Each row comes from the steps of one path. Every step used is in the known rows, and no mark comes twice. Write the path behind each row, first mark first.
Known rows
puzu/nedefaf/nodi/guka/tufar: [ -1 -23  -2 -11  24 -12  42   7  -9  11  23 -16   5  11 -17   6  11  -5
  -7  -5   5  -6  12  -9  20  -1  38   4  31  38  16 -18   7   1   7  15]
tivu/zoku/rudof/zalus: [ -6  24  -5  15  25  13 -22  15   8 -11  -3 -13  16  15   8  66   9   8
 -10  -3 -24  -2  -7 -23 -20  -8 -15  19 -34 -10 -24  15   0  -1   8  -2]
zoku/tivu: [ -6  14   3 -12   2   1 -17   0   4   1  -4 -10   9  -8  12   5   2   6
   8   1   5  10  -2  15  -6  -8   1   4 -31 -18 -21   9  -2  -6  34  -5]
zoku/rudof/zalus/guka/nodi: [ -9  15  -6  -5  31   5 -29   9  11   4  17  -7  14  -3   1  32  -5   6
  31   0 -21  -5 -20 -24 -25  -9 -17  10 -26 -43 -27  -8   2  -9  10 -16]
zalus/rudof: [  1   6  -1  -4   8   1  -1  -3   1  -4  -5   8  -5  -3  -6  43  -7   2
  -4   5   0   5  16 -10   3   5   8   4  -2 -25   0 -15  -9  11   0   3]
nodi/guka/tufar/nedefaf: [ -9  -1 -11 -17   7  -8  17   5 -11  -4  11 -22   1  -2 -24 -15   4 -13
  16 -10   2  -2   3 -15  -8   5  11   5 -35  21  -4  -7   4  -1   4 -26]
zoku/guka: [ -3  11  -5  -4   6  -3  -9   0   4  -2  -3 -11   6 -16   2  25   7  -7
  -1   0  -5   0  -3   3  -4 -10   5   4 -14 -18   6   9   5   9   4 -13]
murik/guka: [  4 -10  -5  -5 -13   0   5  -8  -7  -7  11  -4  10   4  -3   8  -7   1
   8   0   3 -15   1  -2   0   7  18   7  34   4   8  -2   3  15   1  -1]
zoku/rudof: [ -6  10  -2  -6  13   0 -11   4   0  -7  -5  -4  -2   5  -9  26   1   5
   9   0 -13   2   1 -12 -19   1 -13   2  -6 -33  -1   4   2  -5  15   3]
nedefaf/puzu/guka/murik: [ 14   2  10 -20  -4  -5  11 -16  -2  -6  19   1  33   8 -10   9  -8  -5
  14   2  -3 -16  -4  -1  12   7  -8   3  -5  45  12   9   0  -7  14  -5]
guka/puzu/nedefaf/nodi: [  1 -18  10 -14   7  -7  31  -1  -4   5  24  -8   6  21  21  10   4  10
  -6   0   3  -4   0  -2  30  -7  35   0  32  48   8  -9  -4   5  14  33]
zosat/guka/tufar/nedefaf: [ -6  10  -8  -8 -12   6  11  -5  -7  -1  -1  -9  -8 -35   8 -24   4  -7
  21  -8   2   7 -11 -15   9 -14  19 -13 -33  31 -24  -1  -1  17  13 -20]
rudof/zalus/guka/zosat: [ -3  19   0  12  14  12 -10   0  11   4  14  -7  12 -30 -14  11  -2   5
  18  -1 -11   8 -23   1 -18  -4   5   9 -27  -1 -32 -17  -5   5  10 -20]
zalus/guka: [  2  11   1 -12   6   1   3 -10  -1   0   9   2  10 -14  -1  13   1  -6
  21  -2  -5   7   6  -1   1   4   5   2   3 -28  -5  -3   2  10   5 -17]
nodi/guka/puzu: [  1  -7  -5 -35   5 -12  23   3  -8   5  20  -2  19  13 -24  28   1  -9
  -3   0   6  -8   1 -10  15   1  -3  13  -1  14 -10   0  -6  -3   2  16]
zoku/guka/tufar/nedefaf/nodi: [-10   6 -11   4  15  -5  -2  -3  -2  -3   7 -30  -4 -14  -4 -23  11 -16
  24  -9  -9  15  -4   0  -8 -14  50  -5  -2  15  -3  -3  10   4  20 -21]
zosat/guka: [  4   5  -3  -6  -6   6  10  -2   0   3  -6  12   2 -27  -6   9   4  -4
 -13   2   4   3  -8  -8  20  -9  10  -7  14   4 -14   5  -3  18   1   7]
tivu/zoku: [  1  12   2   5   7   3   3  -1  -4  -6  -4  -5  10  10  10  37   8  -3
  -6  -6  -6  -5   4  -8  12   1  -6  10 -26  18  -8  16   2  11  -7   4]
nodi/guka/tufar/nedefaf/puzu: [ -5  -2  -7 -18  10 -12   9  -6 -15  -4  26 -19  16   6 -33 -29   6 -14
   3 -11  13   3   8 -14   3  11   9  12 -13  41  -5  -1   6 -19  13 -20]
nodi/guka: [  2  -1  -7 -14  11  -7  14   6  -4   0   7  -1  11   6 -37  24   3  -9
 -17  -1   4  -3   7  -7   4   9   2  10   7  -5   3  -3   2  -1  -7   2]
guka/tufar/nedefaf: [-10   3  -4  -4  -4  -1   1  -2  -7  -5   5 -20 -12  -8   9 -36   1  -4
  35 -10  -3   2  -2  -7 -10  -4   8  -7 -43  28  -9  -5   2   1   9 -28]
tufar/guka: [ -4  13  -2  -4   5   7   0  -3   3 -13   4  -7   1  -8  -9  14  -4   4
  -6   0  -5   8   9  -7  -1   5  22   4  20   4   2  18   8  27   8 -10]
murik/guka/zalus/rudof: [ -1 -10  -2 -27 -10  -1   9 -11  -3  -7  13  -3  12  -2 -15  27 -17  17
  14   5  -1  -2  18 -17  -3   9   1   7  13  13   6 -28  -3  14  -1   4]
zoku/rudof/zalus/guka/puzu/nedefaf/nodi: [ -5   4   4 -17  33   4   6   6   6  -2  32 -16  22  11  15  56   6  20
  12   1 -20   6  -6 -19   2 -13  34  11  27  -5 -13 -11  -5  -2  35  10]
zoku/guka/zalus: [-10   6  -2 -21  -1  -5  -3  -2   9   5   2 -19  11 -18  -4  -1   4   7
  10   0  -8   3  -2   1  -9 -14 -20   1 -27  11   1  -4   9  -2   7 -11]
tufar/nedefaf: [ -6   7  -1   1  -4   2  -2   1  -2 -16   0 -11  -7   0   7 -14   0   5
   5  -5  -1   3  -6  -5 -11   6  13  -3 -25   9   3   3   1   2   4 -21]
zalus/guka/puzu/nedefaf/nodi: [  2  -9  12 -27  15  -6  33 -11  -5   5  33  -6  16   7  17  26   6   6
  16  -2  -2   2   3  -3  32  -4  40   2  33  23   2 -13  -2  12  22  15]
guka/zalus: [ -7  -7   4 -16  -5  -2   2  -1   5   4   5  -6   3  -3 -10 -29  -2  12
  12   1  -3   5   0  -5  -8  -4 -26  -4 -20  30  -3 -12   2  -9   2   0]
nedefaf/puzu: [  3   0   5  -1   3  -5  -7 -10  -4   0  14   1  15   9 -10 -20   1  -1
 -12   0  12   7   4   1   7   7  -3   9  23  19  -3   7   3 -15   9   6]
nedefaf/nodi/guka/zalus/rudof: [  1 -11  -4 -25  26  -9  21   4   0   1  15   2  14   9 -62  28  -6   0
 -21   5  -2  21  23 -20   6  12  18   6  44   8   0 -33  -3  -5  -3  27]
nedefaf/puzu/guka: [ 12  -2   7 -13   5  -2   4 -11  -5  -4  17   1  25   9 -14  17  -2   8
 -22   1   7 -13   8   6  21  14   1   7  26  39  21  13   4  -6  12  -3]

Which path is each row?
[ -2   5  -4 -15   6  -2   7 -11  -6  12  11  -9   6 -20   2  -5   3 -14
  49  -6  -4   7   9  -2   1  -7   1  -2 -15  -8 -18 -12   2   0  13 -24] => zalus/guka/tufar
[  6  10  -1 -10 -17   4  17  -6   3   1  -2  13  10 -26  -3   2  -3 -16
  22   1  -6   1 -21 -15  12 -16   0 -10 -15  14 -26  -1  -7  19   5   4] => zosat/guka/murik
[  8   5  11  -4   8  -1   6 -15  -4  -1  18  -2  21  -4 -29  10  -4   7
 -11   0   3 -11 -10  12  12  16  -6   6  -1  58   8   7   4  -2  18   3] => nedefaf/puzu/guka/zosat
[ -3  -5  -4 -36  13  -8  17   3   1   1   9   0  11  -2 -46  40  -7   6
 -10   4   1   8  24 -23   1  11 -16  10  -7   0   0 -29  -6   1  -7   8] => nodi/guka/zalus/rudof
[ -1   5  -1 -26  -5   5  11  -6   4   2  -4  12   4 -33 -15  28  -6  11
  -5   6   1  15   9 -26  18  -7  -8  -8  -5  13 -19 -23 -11  22   2  10] => zosat/guka/zalus/rudof
[ -3  10  -7  -2  10   9  -8   0   5  13  16 -14  12 -23   8  -1   2  -5
  39  -3  -9   6  -1  -7 -10 -16   6   6 -20  -3 -30 -17  -4  -6  12 -37] => rudof/zalus/guka/tufar
[ -6  -5  -5   9   8  -1   6  -3  -7  -4  11 -18  -9   0  -3 -45   3  -9
  21  -9  -5  17  -1  -4  -4  -3  43  -9  10  32  -9 -10   4  -6  14  -6] => guka/tufar/nedefaf/nodi
[  4  16   2 -17  -2   0  10 -13   2   0  11   1  19 -15   2   9  -6 -18
  56  -2 -12   6  -6  -6  -6  -3  -4  -2 -24 -16 -15  -6  -3   6  10 -20] => zalus/guka/murik
[ -4   3  -5   6  23  -4  17   5  -5 -12  15 -12   2   1 -59 -11   1  -8
 -11  -7  -2  17 -15  -3 -10  18  42   3  11  28  -3 -11   5   0   6  12] => tufar/nedefaf/nodi/guka/zosat
[  0  -1  11 -30  -3  -4   5 -13  -3 -16  24 -19  24   5 -10 -19  -6  26
  -5  -4   2  -9   2  -5   4  16 -13   0 -11  76  20   2   8 -10  17 -22] => tufar/nedefaf/puzu/guka/zalus
[  4 -28   6 -21  -3  -7  36  -9 -11  -3  37 -12  18  24  19  23  -3  12
   5   0   6 -20  -1  -3  30  -1  55   7  64  52  17 -10   0  21  13  32] => murik/guka/puzu/nedefaf/nodi
[ -3 -10  10 -27  -5  -6  27  -2  -4   2  20  -8   4  12  35  20   3  16
   5  -1   6 -20  -3  -7  25  -9   2   2 -26  41   5  -3  -5  10  10  12] => guka/puzu/nedefaf
[  2   2  -6 -10  12  -7  22   4  -3 -15  17 -10  14  13 -36 -13  -2 -22
  11  -6  -9   9  -8 -16 -10   9  38   2   6  18   0  -8   0  -3   3   1] => tufar/nedefaf/nodi/guka/murik
[  0  13  -3   1  12  11 -12   2  10   1  12  -5  16 -16   2  16   0   3
   9   1  -9   5  -6  -3  -9  -6   9   9  -6 -22 -18 -10  -4   1   6 -26] => rudof/zalus/guka
[ -6   5  -1  -6  11   1  -7  -2   4  -3  13  -6   0   0  -4   1 -11   1
   7   0  -4  -8  -6 -15   2   1   8   3   2  15  -3  14  12  30  -3  -6] => tufar/guka/nodi
[ -3  17   3   0   9   3   5 -13  -1   3  11  -3   5 -28 -20   6  -2  -4
  33  -2  -7   9 -13   6  -7   6  -2   0 -21  -6 -17  -9   1  13  12 -10] => zalus/guka/zosat
[ -5  22  -6  -3  24  11 -24   7  10  -5   8  -8  16 -11  -6  44   2   8
  16   1 -22   9  -4 -15 -27  -6  -4  13  -8 -55 -21  -6  -2  -3  22 -22] => zoku/rudof/zalus/guka
[ -9  17  -2 -14   7  -3  -1  -3   5  -2  -1 -23  21  -9  -1  36  13   3
   7  -6 -14   0   1  -9   0 -11 -25  10 -58  28  -7  11  12  11   1  -7] => tivu/zoku/guka/zalus
[  0 -14   4 -39   6 -13  41   5  -8   3  26  -9  16  16   2  44   7   7
 -13  -1   9 -23   3 -13  26   1   4  13 -14  36  13  -6  -3   8   4  16] => nodi/guka/puzu/nedefaf
[ -2   7  -3 -10  -6   0   5 -16 -11  -2  12  -7   6 -26   0 -43   6  -8
  10  -9  13  12  -6 -16  18  -7  14  -5  -8  53 -26   6   1   3  23 -15] => zosat/guka/tufar/nedefaf/puzu
[  4 -13   7 -19   3  -1  40  -4  -4   6  19   4   8  -7  22  20   7   7
 -19   2   6  -1  -9 -11  48 -16  45  -8  44  53  -7  -3  -7  26  17  40] => zosat/guka/puzu/nedefaf/nodi
[ -4  34  -5   3  31  14 -20   5   5 -11   5 -14  26  -1   2  80   9   5
  13  -4 -28   5  -2 -23 -16  -4  -8  21 -34 -35 -30  11   2   6  14 -18] => tivu/zoku/rudof/zalus/guka
[  3  -8   7 -28  -3   0  15  -2   3  -1   9  -8  13  -4 -12   9  -7  21
   4   3  -9 -14   4   1   5   3 -21  -5 -15  47  18  -7   4   1   6  -6] => puzu/guka/zalus
[  0   2  -1 -14  -2   1  13  -3  -8  -9   8 -23  -1  -9   5   1  -1   5
  27  -8  -7 -18   1   0   4   3  13  -7 -42  44  13   1   3   5  12 -37] => puzu/guka/tufar/nedefaf
[  0  -2  -3  -8  -1   0   4  -1   1  11   4  14   3 -19   4  -1  -2  -8
   1   1   4 -10 -24 -17  23 -13  -4  -8  -4  18 -22   1   1  18 -11  12] => zosat/guka/nodi
[  1 -21   6 -31 -17  -7  33 -10 -12  -5  30 -15  17  15  32  32  -4  17
  12  -1   9 -36  -2  -8  26  -2  21  10  10  46  17  -5  -1  25   9  12] => murik/guka/puzu/nedefaf
[  3 -17   1  -8  27  -9  38   8  -4   0  20  -7  11  17 -24  28   9   2
 -36  -1   5  -7  10  -7  18  10  41   8  46  20  27 -11   6   6  -2  23] => puzu/nedefaf/nodi/guka
[ -2   3   7 -23   7   5  15   0   7   5  32 -14  21  -5  35  39   4  20
  15   1  -2 -14  -9 -10  16 -14  13  13 -26  20 -10 -14 -10  12  15 -13] => rudof/zalus/guka/puzu/nedefaf
[  0  10  -1 -19   6   6  -5  -1   6   7  26  -7  24  -6  13  23  -1   2
  22   2  -7   3  -9  -6   3 -15   6  12 -10   0 -35  -7 -12  -3  13 -13] => rudof/zalus/guka/puzu
[ -3 -25   6 -27  21 -11  42   7   1   4  25 -13  15  15 -30   4   5  16
 -25  -1   2   0  10 -11  13   8  16   4  32  50  25 -24   9  -3  -2  22] => puzu/nedefaf/nodi/guka/zalus
[  8  -8   7 -16  12 -10  -1 -11  -4   4  26   3  26  17  -7   4  -9   6
  -8   2   6 -27  -9  -1  22  10 -15   5   7  48  15  10   8 -11   3   3] => nedefaf/puzu/guka/nodi
[  0 -14  -9  -9 -13  -3  10 -10 -12   5  14 -12   7  -4   4  -9  -5  -8
  36  -4   3 -16   5  -5   3  -4  15   4  11  25  -4 -10   4   9   5 -10] => murik/guka/tufar
[ -6   2   0  -5  -1  -6  -5 -13 -12  -4  20 -20   3   1   2 -50   3  -4
  22 -10   9   7   3  -6  -1   2   6   2 -21  49 -10   2   5 -16  20 -23] => guka/tufar/nedefaf/puzu
[ -4   9   0 -25  -2   3   7  -7   0  -8  17  -9   9   1  -2  23  -5   4
   8   1  -4   6   5  -9  12  -2  18   7   8  27 -12  19   1  28  18   4] => tufar/guka/puzu
[  6   6   6 -12   1  -1   1 -12  -7 -21  18 -11  18   8  -4   4  -3  12
 -18  -4   4 -12   3   2  11  21  15   4  -2  46  25  16   6  -3  16 -22] => tufar/nedefaf/puzu/guka
